Each row was made from one path, in order. Every step used is in the known rows, and no mark comes twice. Write each row's path.
(in the rows, 128 means zero)
Known rows
zuro-popanut-livamu-vemunu: [134 115 146 171 101 152 187 137 133 176 168 107  90 109 101 122 114 124
 130  97  90  91 129 124  91 109 154 124  40 167 122 140 149 133 148 160]
zona-metobe: [124 120 136 134 158 125 146 140 140 104 113 131 122 142 153 149 136 150
 153 124 157 134 105 147 134  97  96 149 107 112 114 141 128 128 142 113]
ropit-metobe-zona-vemunu-livamu: [110 141 157 137 121 132 127 144 155 131 103 139  88 104  76 124 174 169
 162 150 170 137  99 166 136 164 139  71  78  89 163 157 116 186 176 157]
livamu-metobe-zona-vemunu: [158 110 179 131 107 112  92 136 140 108 109 142  96 117  94 145 157 192
 128 130 161 162  81 153  97 136 125 119  89 125 179 144 100 155 144 103]
vemunu-metobe: [137 122 131 148 115 109 121 123 130 114 154 130 116 101 130 141 154 159
 120 131 132 135 101  98 121 126 116 107 110 139 117 126 137 145 136 120]
ropit-popanut-vemunu-livamu: [106 107  94 150 115 154 182 153  94 148 142  66  89 105 131 128 122 109
 148 113 102 102 143 124 102 168 143 124  95 124 124 120 153 117 192 169]
ropit-metobe-zona-popanut-livamu-vemunu: [123 125 184 166 107 108 200 124 172 142 160  97 148 102  93 123 177 165
 141 111 114 125 123 156  88 128 134 129  39 131 143 184 165 191 153 143]
metobe-zuro-vemunu: [145  96 130 135 154 145 190 140 136 133 146 138 140 130 127 119  99 148
  98 119 124 140 146 124  94 155 142 148 128 153 130 129 143 117 158 163]
metobe-zuro-popanut: [107  99 137 115 113 150 158 127 113 120 154 145 125 118 109 132 114 115
 128 130 107 125 143 147 103 119 125 146 109 167 135 122 139  97 116 120]
zuro-vemunu-metobe-ropit-popanut-livamu: [151   4  94 151 134 141 204 152 164 145 158  82  87 139 118 122 123 150
 120 127  91 143 153  80  83 121 136 132  94 143  76 129 149 125 182 191]
vemunu-metobe-zuro-popanut: [115  96 134 136  95 131 148 121 115 106 182 152 125  90 109 139 134 143
 123 135 111 132 116 125  95 112 112 126  89 178 123 123 147 114 122 116]
vemunu-livamu-popanut-metobe-zuro: [ 94 153 169 144  94 144 174 124 112 158 146  99 114 121 155  99 139 127
 148 111 149  97 144 120  97 156 112 113 161 169 164 119 177 170 103 143]
zona-vemunu: [130 135 170 125 133 141 116 144 123 127  92 153 111 143 126 132 148 145
 124 113 150 127 104 150 119 116 133 127 111 133 132 139 119 122 146 123]
livamu-metobe-popanut: [156 109 146 140  74 133 150 155 115 103 133 103 116 105 146 163 141 156
 142 140 157 140 106 129  85 140 104 126 107 142 162 139 146  98 123 127]
zuro-popanut-vemunu: [116 123 104 145 108 154 178 114 108 172 138 109 108 122 118 118 119  99
 112 115  67 110 147 140 100 136 142 125  70 165 111 114 121  89 161 148]
zuro-popanut-livamu-metobe-ropit: [150  57 134 139  95 139 178 128 144 159 145 100  92 131 131 134 116 128
 136 127 122 122 142 121  67  88 115 146  79 153 112 136 138 131 128 160]
livamu-vemunu-metobe-popanut: [166 121 159 167  57 117 155 161 131  99 166 101  93  77 109 172 164 182
 146 127 122 121  98 114  73 132 106 106  76 146 167 142 172 122 144 143]
ropit-vemunu-livamu-popanut: [128 142 128 153 107 153 159 181 103 178 119  86 104 137 148 115 157  97
 143 111 183  94 126 107  81 176 131  90 101 164 131 119 159 161 151 150]
livamu-metobe: [152 132 138 138 100 112 122 126 122 117 138 108 118 104 150 141 125 152
 125 131 154 138  98 119  98 135 117 128 106 148 141 131 133 143 124 116]
popanut-metobe-zona: [105 131 140 128 136 124 120  87 160 135 136 119 124 108  90 123 145 149
 126 144  88 152 135 144 164 140 137 107 135 119 174 110 109 144 116 109]
zona-metobe-zuro-vemunu-ropit-popanut: [ 92  44 121 155 146 114 228 174 158  95 165 121 116 151 124 107 112 149
 127 140 123 151 135 140  88 102  98 171 134 157 102 129 142 110 183 156]
popanut-metobe-zona-vemunu: [105 135 177 130 136 143 113 111 166 130 104 150 116 127  92 126 165 167
 130 135 114 151 108 169 160 132 144 108 119 119 174 128  94 146 137 104]
vemunu-livamu: [121 130 119 146 122 136 138 151 119 144 127 117  91 104 127 128 118 139
 146 128 150 103 119 118 119 153 140 107 120 111 141 132 139 160 144 163]
zuro-vemunu-ropit-popanut: [ 97  62  87 158 101 107 195 163 151 145 163 120  96 137  95  85 104 126
 100 145  88 145 151 107 112 136 151 119 131 165 104 118 117 108 173 165]
livamu-metobe-popanut-vemunu: [165 120 143 154  86 141 193 138 104 129 142  74 113 108 164 151 138 150
 129 113 128 124 119 142  53 156 102 141  84 143 164 133 164  86 158 156]
livamu-popanut-metobe-zona-vemunu-ropit: [ 86 130 192 148  85  87 136 116 178 162 122 138 101 164  78  54 184 157
 126 132 114 127 127 149 110 113 119  98 163 160 175 117 101 173 116 112]
zona-vemunu-ropit: [107 116 175 148 121 102 139 154 155 133 119 159 106 155 110  91 149 147
 121 134 147 118 111 152  99  83 121 143 143 135 125 127 110 141 154 149]
ropit-metobe-zuro-popanut-livamu: [ 95  98 141 143 134 166 212 114 141 150 158 117 157 122 139 104 124 102
 146 133 122 111 151 163 101 108 117 148  68 157 100 158 175 121 150 163]
popanut-vemunu-livamu-metobe-zuro: [158 131 159 155 118 140 187 138  94 130 173  77 113  82 163 148 114 163
 138 100 157 105 107 139  31 165 113 151 103 142 155 134 178 160 171 176]
zuro-metobe: [112 138 100 117 121 136 153  82 145 140 122 123 153 125 139 110 147 149
 126 140 124 132 112 113 136 106 137  98 105 133 106 124 103 130 147 124]
popanut-vemunu-livamu: [135 136 120 158 138 152 180 138 107 166 140  81  95 116 133 124 123 128
 136 106 121  93 125 130  90 166 143 117 103 114 137 118 148 144 177 185]

Write each row's path
[166 126 155 163  93  88 109 125 161 101 180 116  96  69  57 159 166 204
 127 128  98 149  92 118 102 140 126  95  76 127 178 128 133 174 143 119] | livamu-vemunu-metobe-zona
[ 99 126 195 199  97  90 247 141 177 151 184  96 149 120 134  81 165 150
 135 114 121  96 120 152  60  85 130 157  74 161  99 181 184 192 150 174] | zona-popanut-livamu-vemunu-ropit-metobe
[157  94 151 154 131 126 157 128 130 143 143  92 118 118 164 126 115 146
 130 107 155 114 106 116  85 115 123 146  84 137 119 152 153 151 134 141] | popanut-livamu-metobe
[170 116 168 190 116 116 157 132 150 135 180  89 106  93 126 139 147 166
 136  93 119 105  96 104  84 114 132 123  58 148 119 145 177 167 152 159] | popanut-livamu-vemunu-metobe
[148  86 133 134 187 143 208 149 142 112 134 132 129 150 146 132 106 166
 122 118 140 146 122 140  96 119 107 166 107 142 123 135 136 125 174 149] | zona-metobe-zuro-vemunu
[ 97 124 161 150 125  98 174 126 168 106 173 128 167 129 126  90 155 135
 139 150 150 135 141 163  88  99  93 152 161 132 118 140 166 143 139 160] | vemunu-ropit-metobe-zuro
[117 107 138 136 155 160 211 124 111 126 145 110 125 134 141 141 130 126
 139 105 102 119 130 174  81  97  87 175  70 156 110 127 143  89 167 138] | zona-metobe-zuro-popanut-vemunu
[151 104 126 110 173 161 152 165 143 134 114 105 133 154 140 149 150 115
 130 134 139 134 155 138  86 124 116 146 129 121 109 124 145 121 146 152] | metobe-ropit-vemunu
[127 110 177 149 130 121 207 112 100 101 182 113 166 114 162 147 173 162
 105  90 103 123 115 137  44 127 103 173  90 164 114 145 174 140 145 127] | zona-popanut-vemunu-metobe-zuro
[152  94 130 126 116 107 123 121 152 106 142 121 109 127 120 151 158 160
 133 136 123 141 130 104  88 105 102 127 144 119 121 128 136 145 121 142] | vemunu-metobe-ropit
[113  56 176 172 101 108 169 166 140 126 146 100  88 139 143 103 141 142
 145 116 158 117  99 139  70  81 126 157  94 165 103 148 145 134 169 147] | zona-vemunu-ropit-popanut-livamu-metobe
[ 99 122 135 156 109  70 141 111 194 120 158 130 138 124  68  89 156 151
 141 170 120 158 135 164 119 128 118 111 135 103 147 135 118 161 147 143] | vemunu-ropit-metobe-zona
[101 135 163 117 149 152 160 107 138 117 157 130 162 115 152 134 130 143
 128 126 114 132 133 150 125 121 115 156 163 154 147 124 156 127 110 119] | popanut-metobe-zuro
[138 114 143 149  98 147 192 113  96 138 177 101 124  94 145 141 117 138
 117 104  99 128 127 152  44 133 109 157  70 182 133 124 152  98 151 139] | livamu-metobe-zuro-popanut-vemunu
[150 132 128 167 127 120 156 110 116 133 157  99 120 103 136 138 146 154
 111 105  95 119 117 114  92 136 118 127  87 140 112 113 143 130 170 147] | popanut-vemunu-metobe
[ 97 142 142 149  80 116 136 109 142 172 130  93  82 116  93  91 152 141
 148 133 125 116 139 113 133 175 134  62 140 140 195 115 120 188 115 124] | vemunu-livamu-popanut-metobe-zona
[ 96 128 195 147 130 113 169 145 168 106 134 155 153 144 130  89 167 156
 142 136 168 129 123 183  80  91 100 158 145 140 120 157 158 142 162 156] | zona-vemunu-ropit-metobe-zuro
[136  55 152 143 151 141 193 167 168 107 137  58  87 140 121 158 135 145
 176 104 123 119 143 143  83  66  92 174  93 116 104 153 177 121 168 162] | zona-metobe-ropit-popanut-livamu-vemunu
[155 145 135 171 106 136 177 135 104 154 155  66  92  87 157 137 124 157
 143 104 148  99  98 118  61 164 132 123  83 132 144 130 157 156 173 175] | popanut-vemunu-livamu-metobe
[103  98 150 134 121  91 139  93 188 130 120 150 126 137  73  76 176 193
 124 156 125 147 105 150 114  86 142  95 123 117 135 114  66 156 171 127] | zuro-metobe-zona-vemunu-ropit
[ 92 129 145 130 101 100 158 109 158 110 128 137 161 115  99 122 185 149
 135 154 127 158 132 163 130 143 117 122  82 120 142 164 121 169 124 104] | ropit-metobe-zona-popanut
[149  84 115 130  98 134 165 130 123 121 145  54 104 118 143 150 141 129
 140 122  97 141 148 128  62 129 104 161 115 140 121 122 155 101 155 152] | livamu-metobe-ropit-popanut-vemunu
[119 141 128 144  78 119 139 144 106 163 124 107  82 133 131  94 137 116
 148 112 160  91 136  91  96 166 126  83 129 154 146 121 148 169 117 149] | vemunu-livamu-popanut
[ 77 148 114 140  95 155 151  98 133 163 139 134 118 106 122 121 122 111
 124 148  77 127 132 133 157 119 143 104 100 173 128 116 114 109 112 110] | zuro-popanut-metobe
[147 112 150 144 159 155 155 162 120  92 168 113 165 108 149 162 163 151
 117 128 156 132 109 128  77 137 102 145 105 158 104 128 176 131 161 123] | ropit-vemunu-metobe-zuro
[ 88  50 170 158 129 123 180 166 147 133 134 118  99 163 119  77 138 116
 140 122 133 106 128 143 100  80 131 157 117 145  93 141 142 119 174 155] | zona-vemunu-ropit-popanut-livamu
[136  90 132 161  93 140 174 122 125 163 161 108  97 110 134 117 107 126
 131 117 131 112 115 120  90 110 131 134  47 173 108 138 133 130 135 131] | zuro-popanut-livamu-metobe
[177  62 155 160 155 143 220 138 136 152 163  99 130 128 160 116  89 167
  98 101 145 121 124 118  47 138 138 165  86 168 125 149 162 149 174 178] | popanut-livamu-metobe-zuro-vemunu
[115 141 158 127 130 125 118 125 164 119  92 144 122 125  83 125 182 165
 146 155 146 160 110 178 142 135 123 102  79 104 151 158 108 147 165 124] | ropit-metobe-zona-vemunu
[120 135 169 204 114  96 202 138 190 156 182  85 134 115 116  78 149 150
 151 123 129  95 125 146  79  93 122 135  96 136 103 158 182 175 171 197] | popanut-livamu-vemunu-ropit-metobe
[123 152 126 149 108 154 212 129 124 140 123  77 144 122 148 127 174 123
 143 136 115 124 153 164  92 161 102 119  76 115 132 150 171  80 182 174] | ropit-metobe-popanut-vemunu
[139  90 132 147 185 152 211 171 136 122 142 122  93 127 144 134 103 176
 140 113 171 128 106 132  89 149 119 137  98 123 134 142 145 153 187 185] | zona-metobe-zuro-vemunu-livamu
[106  92 146 120 141 151 172 135 122  98 136 143 120 133 135 148 121 131
 141 130 131 131 125 165 106  90  93 157  90 153 117 131 139 101 129 109] | zona-metobe-zuro-popanut
[132  79 148 128  80 148 134 181 130 112 106 103  48 111 128 162 137 164
 169 133 179 131 108 127  79 126 123 123 116 131 136 145 139 138 157 155] | zona-vemunu-livamu-metobe-ropit-popanut
[110  92 157 116 110 102 141 118 138 111 133 144 140 126  87 136 156 150
 118 131 116 147 126 146 116 134 133 141 106 125 161 144 108 160 111  93] | metobe-zona-popanut
[ 54  97 189 137 120 143 172 149 150 107 154 129 127 130 127 102 147 140
 135 136 115 136 132 170 111  87 114 163 174 173 129 131 150 108 141 121] | zona-vemunu-ropit-popanut-metobe-zuro
[137 107 133 134 148 146 179 189 136 149  94  75  86 176 162 138 170 124
 175 117 200 104 128 120  62 128  82 121 114 128 109 125 159 163 155 154] | zona-metobe-ropit-vemunu-livamu-popanut
[154  80 109 161  92 135 190 155 135 126 146 123  89 110 120 143 138 163
 101 136 119 147 122 100  98 162 131  90  76 145 137 125 140 106 168 167] | zuro-vemunu-metobe-popanut
